Known rows, with every way that one mark hangs from another:
bigu{didol{solig} gazo{safis}}: [ 1.37  0.14  3.34  1.36 -0.03 -0.63  4.62 -0.07 -0.52 -1.51  1.36 -2.39
  2.05 -0.04 -1.79 -0.06 -0.14  0.78 -2.12]
didol{bigu safis solig}: [-1.69 -0.95  2.03  1.09 -0.42  0.25 -0.09  0.05  1.31 -0.55  1.30 -4.46
 -1.92  0.58  2.81 -0.97  0.30  2.02 -0.83]
solig{didol{bigu{gazo}}}: [ 0.32 -1.53  1.94  0.48  0.02  0.39 -0.65 -0.13  0.84 -1.04  0.71 -4.40
 -1.27 -0.08 -0.16 -1.18  0.30  0.77 -0.94]
safis{bigu gazo}: [ 0.87  0.57  0.84 -0.03 -0.28 -0.70  4.50 -1.19 -1.54 -3.93 -0.31 -0.35
  0.28 -0.19  0.80  0.06  1.29 -0.65 -2.19]
solig{didol{safis{bigu gotol}}}: [-0.51 -0.33 -1.24  0.54 -0.21 -0.61 -1.28  0.69 -0.73 -2.38  0.75 -2.70
 -2.60 -0.61  5.04 -0.42  0.21  0.35 -1.29]
bigu{gazo}: [ 0.87 -0.87  1.30  0.48  0.31  0.12  1.03 -0.63 -0.65 -0.90 -0.33 -0.82
  1.08  0.55  0.13  0.12  0.00 -0.50 -0.62]
didol{bigu{gazo} safis{gotol} solig}: [-0.89 -1.59  1.73  0.62  0.19 -0.46 -0.58  0.20  0.02 -0.57  1.55 -4.79
 -0.75 -0.08  3.70 -0.39  0.39  0.86 -1.46]
bigu{didol gazo}: [ 1.83 -0.25  2.73  0.97  0.23 -0.04  2.36 -0.42 -0.32 -1.34  0.59 -0.36
  1.63  1.17 -0.27 -0.01 -0.36 -0.05 -1.69]
solig{didol{bigu safis}}: [-1.58 -1.32  1.03  0.75 -0.29  0.44 -2.00  0.23  1.16 -0.52  1.33 -4.45
 -4.08  0.26  2.28 -1.42  0.00  2.08 -0.98]
solig{didol}: [ 0.14 -0.26 -0.45  0.30 -0.29  0.31 -1.21  0.43  0.64  0.43  0.16 -2.14
 -0.87 -1.11 -0.03 -0.76 -0.43  0.44  0.64]
bigu{didol{safis solig} gazo}: [ 0.90 -0.86  3.71  2.30 -0.09  0.24  2.75 -0.31  0.26 -1.31  0.95 -3.09
  1.70  1.27  2.71 -0.59 -0.72  1.34 -1.60]
safis{bigu{didol} gazo gotol}: [ 1.68  1.54  0.77 -0.12 -0.15 -1.79  4.11 -0.43 -1.51 -3.44  0.99  0.82
  0.84 -0.89  1.47  0.72  0.94 -0.65 -3.17]
safis{didol{bigu solig} gazo gotol}: [ 0.39  0.61  0.76 -0.22 -1.13 -1.90  3.86 -0.09  0.82 -1.02  1.64 -2.71
  1.33 -0.70  1.50  0.37  1.42 -0.40 -2.01]
didol{bigu solig}: [-0.76 -0.32  1.92  0.15  0.00  0.06  0.29  0.11  1.61 -0.14  0.92 -3.64
 -0.15 -0.23  0.32 -0.77  0.52  1.37 -0.17]
buvuv{gotol}: [-0.03  1.26  2.03 -0.76  0.16  0.41 -0.80 -0.24 -0.93 -0.27  0.11  0.60
 -0.50 -0.77 -0.95 -0.08  0.61 -0.14  0.76]
bigu{didol{safis{gotol} solig} gazo}: [ 0.95 -0.46  2.03  1.51 -0.06 -0.61  1.18  0.30 -0.27 -0.52  1.51 -2.67
  1.69  0.31  3.83  0.04 -0.57  0.61 -1.40]
bigu{didol{solig} gazo}: [ 1.78 -0.17  3.43  1.58  0.06  0.05  3.07 -0.26  0.60 -0.91  0.68 -2.52
  3.29  0.38  0.41 -0.39 -0.47  0.73 -1.07]

Rows:
[-0.83  0.37  0.51 -0.16 -0.70 -1.97  2.64  0.90  0.67 -0.85  2.42 -2.50
 -0.47 -0.02 -0.05  0.39  1.17 -0.17 -2.44]  gazo{safis{didol{bigu solig} gotol}}
[-0.86 -2.03  2.80  0.95  0.26  0.20  0.22 -0.64 -0.17 -1.77  1.08 -3.14
 -2.33  1.63  2.34 -0.61  0.39  0.88 -2.19]  didol{bigu{gazo} safis}
[ 1.86  1.29  2.30  0.44 -0.28 -0.86  5.66 -1.05 -0.97 -4.46  0.50  0.22
  0.87  0.34  0.48  0.00  0.89 -0.10 -3.09]  safis{bigu{didol} gazo}
[ 0.68 -0.56  1.51  1.02  0.19 -0.73  0.27  0.14 -1.10 -0.87  1.56 -0.50
 -0.17  0.77  3.09  0.31 -0.50  0.06 -2.53]  bigu{didol{safis{gotol}} gazo}
[ 1.45  1.06  2.02  0.94 -1.13 -1.30  7.84 -0.99  0.01 -4.47  0.27 -1.75
  3.11  0.91  2.24 -0.05  1.38 -0.86 -2.26]  safis{bigu didol{solig} gazo}
[-0.42 -1.03  0.28 -0.34  0.07 -1.16 -0.63  0.53 -0.82 -0.69  1.81 -3.98
 -2.37 -1.83 -1.26 -0.24  0.66  0.04 -2.31]  solig{didol{bigu{gazo{safis{gotol}}}}}
[ 1.73  1.64  1.42  0.17 -0.59 -1.68  4.91 -0.16 -0.89 -3.15  0.81 -1.44
  2.57 -1.28  2.03  0.25  0.95 -0.11 -2.23]  safis{bigu{didol{solig}} gazo gotol}
[-0.15  0.20  0.45 -0.06 -0.60 -1.15  0.98  0.87  1.79 -0.23  1.70 -2.52
  0.84  0.49  2.09  0.03  0.83 -0.21 -1.05]  safis{didol{bigu solig} gotol}
[ 0.15 -1.32  3.13  0.59  0.14  0.35  1.33 -0.36  0.90 -1.04  0.59 -4.47
  0.94  0.27  0.47 -0.88  0.53  0.81 -0.70]  didol{bigu{gazo} solig}
[ 0.50  0.23  1.77 -0.03 -0.94 -1.19  4.68 -0.83  0.59 -2.35  1.30 -0.88
 -0.16  1.10  0.08 -0.03  1.43 -0.42 -2.76]  safis{didol{bigu} gazo}
[ 0.86  0.70 -0.47 -0.32 -0.34 -1.57  2.87  0.41 -0.44 -3.40  0.86  0.90
  0.71  1.35  3.39  0.54  0.94 -1.79 -2.21]  safis{bigu didol gotol}
[ 1.36  1.15 -0.35 -0.32 -0.81 -2.15  5.42 -0.56 -1.38 -4.14  0.65  0.79
  1.32  0.46  2.63  0.98  1.64 -2.08 -2.93]  safis{bigu didol gazo gotol}
[-1.08 -0.93  1.44  0.71 -0.91 -0.33  0.52 -0.62  0.44 -1.45  1.23 -4.55
 -3.57 -0.74  1.73 -1.06  0.62  1.68 -1.76]  solig{didol{bigu safis{gazo}}}
[ 1.18  1.12  1.01  0.38  0.07 -1.01  2.18  0.74 -0.03 -2.34  1.02 -1.33
  1.95 -0.28  2.77  0.08  0.30  0.19 -1.62]  safis{bigu{didol{solig}} gotol}
[ 1.03  1.02 -0.90 -0.43 -1.07 -1.98  3.63 -0.21 -0.81 -0.92  0.81  1.04
  1.34 -0.42  1.25  1.10  0.87 -1.93 -1.77]  safis{didol gazo gotol}
[ 0.29 -1.33  2.21  1.29  0.23  0.03  2.55 -0.87 -1.53 -4.44  0.09 -1.73
 -0.73  2.07  3.94 -0.41  0.37  0.06 -2.54]  didol{safis{bigu{gazo}}}
[ 1.28  0.40  1.00  0.17  0.19 -1.79  2.38  0.25 -1.85 -0.93  1.75  0.22
  0.45 -0.61 -1.56  0.89  0.08 -0.70 -2.97]  bigu{didol gazo{safis{gotol}}}
[-0.53  0.14 -0.35  0.39 -0.86 -1.35  1.49 -0.25 -0.91  0.22  0.85 -2.66
  0.28 -2.06  3.18  0.53  0.38  0.41 -0.73]  didol{safis{gazo gotol} solig}
[ 0.05 -0.89  1.26  1.10 -0.04 -0.66  1.71 -0.08 -1.29 -2.99  0.55 -3.45
  0.77  0.53  5.59 -0.04  0.49  0.00 -1.74]  didol{safis{bigu{gazo} gotol} solig}
[ 2.08 -0.02  4.00  1.54  0.21 -0.08  4.81 -0.49 -0.04 -4.23  0.33 -2.39
  3.26  1.27  1.71 -0.62  0.13  0.38 -2.22]  safis{bigu{didol{solig} gazo}}
[-0.79 -1.90  0.73  0.51  0.02 -0.28 -2.55  0.33  0.04 -0.59  1.61 -4.73
 -3.17 -0.48  3.40 -0.79  0.12  0.85 -1.62]  solig{didol{bigu{gazo} safis{gotol}}}
